Every row comes from one small tree of marks. Brackets hold a mark, then the marks that hang from it, in the order of their numbers. Every link used is in the known rows. Which tree was each row made from?
Known rows:
[z711 [z990 [z780 [z716 [z63 z513 z549]]]]]: [  4.5  25.1  28.4 -10.7  16.4  10.2  10.2  30.7   7.1  42.7   2.8 -64.1
 -24.8  23.7 -11.3 -24.0  -9.9  19.4  -8.6  16.5 -25.9   1.5  13.8]
[z549 z63 z409]: [ 23.2 -21.6 -38.6  18.0  -7.2  -7.3  -7.9  29.6  -5.7  50.5  34.3 -47.3
   2.1 -44.3  28.7 -19.5 -42.9 -18.8  15.1  11.4  47.5 -36.7  11.0]
[z990 z711 [z780 [z716 [z63 z513 z549]]]]: [-11.3  23.4  21.0   3.4  14.4  12.4   7.2   4.0  10.3   6.7 -21.6 -12.1
 -60.4  26.0 -11.2  29.9   9.2  39.1 -12.3   4.9  -9.7 -10.4  50.2]
[z711 [z990 [z780 [z716 [z63 z513 [z549 z409]]]]]]: [  2.2  22.7  24.5 -11.9  18.3  17.6   9.9  29.4   8.5  43.1   9.6 -69.1
 -17.8  16.8  -8.8 -20.4 -16.6   7.7  -4.1  18.5 -18.7   2.1  15.7]
[z716 [z63 z513] [z780 z990]]: [ -2.5   5.4  25.2   7.4   9.4  21.9 -17.4  23.8  49.5  76.3   9.6 -51.8
  11.4  17.0  19.4 -17.0   7.7  11.3  10.3 -48.9 -16.5 -11.6   6.4]
[z990 z711 z780]: [ -6.0  28.9  -2.2 -15.3  16.1  -1.1  10.2  24.5   7.0   4.6 -30.2 -10.7
 -68.0   5.1   7.9  12.2  25.2  38.6   6.2  25.4  -5.8 -40.7  59.1]
[z409 [z605 z862]]: [ 16.0   4.4 -30.1  28.8 -13.3  -8.0 -18.8  45.8   5.7  58.4  13.0  12.3
   0.9 -21.7  -3.4 -65.8 -42.4  48.9 -11.6   7.3 -16.3 -22.3  11.0]
[z716 z63 [z780 z990]]: [ 28.3  -2.4  29.6  12.3  11.2  11.8 -17.6  18.2  54.4  65.8  12.7 -52.2
  -6.5  21.5  12.1 -28.9  -2.9  13.6   7.2 -40.3 -21.5  -9.3  14.0]
[z711 [z990 [z780 [z716 z63]]]]: [ 15.7  30.3  24.0 -13.2  19.6   6.8  11.7  32.3   9.6  39.6   3.1 -55.6
 -36.9  35.4 -21.6 -39.3 -10.5  19.8  -7.1  15.2 -30.6  -4.0  19.3]
[z862 [z605 z409]]: [  8.1  13.2 -13.4  18.7  16.2 -51.0 -14.3  66.1  24.0  36.0  15.3  -7.1
   4.0  29.5 -41.9 -20.3  10.5  47.1 -26.2   7.3  11.2 -24.9 -13.2]
[z780 [z716 [z63 z513 [z549 z409]]] [z990 z711]]: [ -3.7 -18.3  -2.7  17.6  23.3  -1.5  10.0 -31.2  31.7  41.4   8.0 -17.1
   2.2  35.3 -27.8   4.6  -7.3  14.7  28.9 -23.2 -18.5  -9.8  22.2]
[z549 [z409 z605]]: [ 21.8  -0.4 -28.5  12.3  10.7  -3.0 -13.7  34.8   5.6  56.2  25.3 -20.4
  -1.5 -43.7  11.5 -43.2 -32.3   2.7  22.7   1.0   3.4 -24.9  13.1]
[z549 [z63 z716] z409]: [ 12.0 -15.1 -52.4  34.0  -7.3  15.5 -11.3  40.3   5.9  45.7  30.6 -42.8
  12.8 -41.5  33.9  -6.9 -43.9 -22.9   4.0   6.3  73.5 -43.6   3.3]
[z780 [z716 z63] [z990 z711]]: [ 14.8  -9.5  -4.8  14.1  26.5 -13.7  12.4 -27.1  34.6  37.1   2.1  -0.1
 -22.7  59.5 -45.1 -22.2  -0.8  27.2  24.6 -26.6 -32.7 -18.1  27.6]
[z63 z513 [z549 [z409 z605]] [z716 [z780 z990]]]: [-33.9   1.9 -27.7  35.1  -1.4  55.9 -24.1  28.1  29.4  70.6  10.2 -47.2
  61.0 -46.6  52.7  29.1 -12.4 -11.0  10.7 -14.6  51.5 -34.6  -4.7]
[z990 z711 [z780 [z716 [z63 z513 [z549 z409]]]]]: [-13.2  20.4  17.7   1.8  16.7  20.0   6.3   2.8  11.5   6.3 -14.9 -16.2
 -53.5  19.8  -9.1  32.8   2.1  27.0  -7.2   7.6  -2.4  -9.7  52.4]
[z549 z63]: [ 27.1 -13.8 -28.3  21.0 -12.6 -27.2  -5.9  33.4  -8.1  49.7  14.9 -34.3
 -17.3 -25.6  23.3 -28.6 -22.5  14.1   0.7   5.4  25.2 -38.9   3.9]
[z990 z711 [z780 [z716 z63]]]: [ -0.1  28.1  16.8  -0.2  17.6   8.9   7.8   5.7  13.0   3.3 -21.4  -3.3
 -72.7  38.4 -22.2  13.4   8.9  39.8 -11.5   4.0 -13.9 -15.8  55.2]
[z716 [z63 z513 [z549 [z409 z605]]] [z780 z990]]: [  3.9  -9.0  29.5  17.1   3.8  34.8 -27.4  12.4  50.0  81.5  24.7 -68.1
  24.9 -13.9  34.4  -0.3 -22.7   2.2  11.6 -37.1 -10.1   2.9   9.6]
[z780 [z716 [z63 z513]] z990]: [  6.1 -13.9  -9.7  19.2  25.9 -14.9   1.9 -10.6  25.5  60.0   8.1 -11.2
  12.9  49.3 -40.8 -27.9  -4.7  20.3  17.2 -42.2 -27.9 -17.0  -1.8]
[z780 [z716 [z63 z549]] z990]: [ 33.6 -30.2   1.7  29.3  22.6 -24.5   0.6 -21.9  28.1  48.4  11.6 -23.2
   6.4  39.5 -35.9 -21.3 -18.3  22.1  11.7 -27.7 -28.2  -5.2   1.8]
[z780 [z716 z63]]: [ 31.2  -6.7  14.9  36.2  15.1 -22.3  -1.1  11.1  12.0  34.1   9.7 -13.3
 -21.9  25.3 -32.9 -31.6 -14.6  23.3 -13.9 -29.2 -13.9   9.0  -4.4]
[z605 z409 z862]: [ -2.1 -17.2 -24.6  51.5  -8.4 -24.2  -3.8  49.1  32.0   4.1  12.0   8.8
  26.1  14.5  -8.2 -18.9 -35.6  50.9 -39.2  17.2   8.0 -10.4  14.4]
[z780 [z716 [z63 [z549 z409]]] [z990 z711]]: [ 18.5 -23.9   0.1  20.9  24.9  -8.9   9.6 -34.6  34.5  33.5  10.1 -17.3
 -10.6  38.7 -33.4  -4.4 -14.8  16.4  26.8 -16.7 -21.8  -7.7  27.4]

Which tree is each row?
[ 16.2 -17.1 -25.1  52.0   6.0  15.2 -17.6  35.3  22.7  36.9  14.1 -37.6
  19.9 -60.4  37.4   8.3 -34.0   2.6  -2.1  10.1  45.3 -16.8  -5.1] | [z63 [z549 [z409 z605]] z716]
[ -6.6  -8.8  34.4  11.6   7.0  33.3 -13.7   4.2  54.2  61.1  15.2 -68.1
  11.2  -7.1  36.8  18.8  -3.9   0.0  20.0 -28.2  -2.4   0.6  23.1] | [z716 [z63 z513 [z549 z409]] [z780 [z990 z711]]]
[ 19.1   3.8  31.2   6.8  10.7  17.0 -10.2   9.3  57.9  54.2   7.2 -44.5
 -24.2  26.6  12.4 -19.3   4.8  17.0  14.8 -33.5 -22.8 -12.1  30.3] | [z716 z63 [z780 [z990 z711]]]
[  4.0  19.5  12.1   8.5  17.3   1.5  -6.2  26.4   2.6  30.2 -10.7 -18.7
 -30.6  26.8 -18.8  -0.9  -1.9  30.8 -24.4 -12.9  -9.8 -12.4  18.5] | [z990 [z780 [z716 [z63 z513]]]]
[  5.8  -2.6 -30.7   5.9  22.2 -20.9  18.4 -29.9  12.4  33.8  -8.0  10.7
 -12.4  50.5 -42.5 -22.0  14.9  22.4  37.4 -10.6 -19.0 -44.5  28.8] | [z780 z716 [z990 z711]]
[  7.4  14.8  11.0  13.1  13.4  13.6 -13.9  21.2   2.2  37.7   0.5 -23.9
 -22.6   9.0 -11.6   3.8 -23.8  26.9 -22.9  -8.3  -9.2  -4.8  22.4] | [z990 [z780 [z716 [z63 z513 [z549 [z409 z605]]]]]]
[ -4.7  -5.0  39.5  12.9   4.8  24.0 -13.0   5.1  53.2  60.9   6.0 -62.1
   0.9   1.4  33.9  14.3   6.3  15.7  12.9 -31.0 -12.8  -0.8  19.6] | [z716 [z63 z513 z549] [z780 [z990 z711]]]
[-13.9 -23.3  -7.3  21.1   8.0 -12.2  -3.1  28.5  -1.5  45.9   9.1 -57.1
  35.0 -69.7  44.9  20.6  -2.0  -3.6  19.3   9.0  27.2 -10.0 -10.1] | [z63 z513 [z549 z409]]
[ 12.9  -5.6  -0.2  50.3  -3.3  17.3 -15.5  33.5  26.8  30.8  -6.1 -50.3
  14.8 -36.8  47.8  20.8   1.2   5.5 -15.0   0.6  49.8 -20.7  -7.4] | [z63 z549 [z716 z780]]
[ 32.7 -25.3  -5.2  28.6   4.7 -17.9 -12.5  21.0   4.3  44.0  18.5 -46.1
   5.3 -65.1  30.5  -9.1 -32.6   9.2  13.4  17.0   8.1  -6.4   4.4] | [z63 [z549 [z409 z605]]]
[-37.2   3.7 -22.2  48.8 -14.9  59.1 -26.4  43.5  22.8  58.4  12.4 -42.4
  61.9 -57.5  55.3  28.9 -23.5  -6.9 -12.5  -3.6  64.8 -20.2  -7.6] | [z63 z513 [z549 [z409 [z605 z862]]] [z716 z780]]
[ 19.7  21.3  29.9  -8.5  17.8   5.1  10.1  27.5  10.2  37.4   3.6 -64.4
 -33.5  25.9 -14.2 -29.3 -14.6  20.3 -10.1  20.6 -28.5   2.2  17.7] | [z711 [z990 [z780 [z716 [z63 z549]]]]]
[  5.3   2.2 -38.6  26.3 -15.7  17.6  -8.7  26.3  17.4  50.0   7.1 -30.3
  -7.5  -4.7  30.9  -6.4 -14.2   4.8   1.5  -4.7  49.9 -57.4  16.5] | [z549 [z63 [z716 [z780 [z990 z711]]]]]
[ 11.7 -11.8 -10.3  43.4   2.8  17.4 -13.8  20.4  35.4  39.5  -5.4 -50.1
  25.9 -23.3  41.4  17.9   2.1   5.0  -0.6  -2.4  40.5 -32.6  -2.5] | [z63 z549 [z716 [z780 z990]]]
[ -5.2  15.6 -27.5  24.3   9.1  25.9  -5.1  29.1  38.4  39.0 -11.0 -19.8
   3.9   6.9  20.9  -5.0  21.0   7.8   9.6 -14.4  34.0 -52.9  13.2] | [z63 [z716 [z780 [z990 z711]]]]
[ -1.6 -16.0   1.0  18.4  22.1  -8.0  10.8 -29.5  30.8  41.2   1.3 -12.7
  -5.4  42.0 -30.3   1.2  -0.3  26.2  23.7 -25.5 -25.7 -10.5  19.5] | [z780 [z716 [z63 z513 z549]] [z990 z711]]
[ 11.5  32.9  11.1 -17.9  18.2   3.6  14.8  31.4  -1.4  37.9  -2.0 -50.5
 -32.0  31.3 -20.0 -40.0  -2.9  17.7  -1.9  23.0 -24.4 -16.9  19.7] | [z711 [z990 [z780 z716]]]
[-17.1 -19.4 -16.1  28.0  -4.7   1.5 -13.8  32.8  -0.7  57.1  16.8 -39.4
  42.3 -69.5  38.4   5.4 -28.1  10.2   8.0  11.8  20.1  -7.5  -4.8] | [z63 z513 [z549 [z409 [z605 z862]]]]
[-33.7  -1.2 -13.0  42.3  -1.6  46.2 -16.4  39.2  21.6  47.4   4.2 -59.5
  53.8 -57.2  62.3  43.8   1.6 -20.1  -1.8  -7.6  71.9 -23.0 -13.1] | [z63 z513 [z549 z409] [z716 z780]]
[-30.6 -15.7 -27.1  44.6   9.2  19.7  -7.5  42.5  15.6  38.8   4.0 -49.1
  49.4 -64.8  50.7  38.6  -3.4  -9.8   3.2   1.9  64.1 -20.8 -19.9] | [z63 z513 [z549 z409] z716]
[-28.3  -6.5 -31.3  45.2   3.3  29.4 -16.9  43.7  16.2  53.0   8.7 -37.4
  45.6 -67.5  48.6  25.4 -19.0   1.1   2.1  -3.0  53.2 -21.6 -16.4] | [z63 z513 [z549 [z409 z605]] z716]
[ 26.4 -12.4  43.3  17.3   6.2  13.7 -12.8  -0.9  58.0  49.7   8.4 -62.1
 -15.8   6.8  27.0   3.0  -4.5  17.3  10.3 -22.1 -18.4   1.7  26.8] | [z716 [z63 z549] [z780 [z990 z711]]]
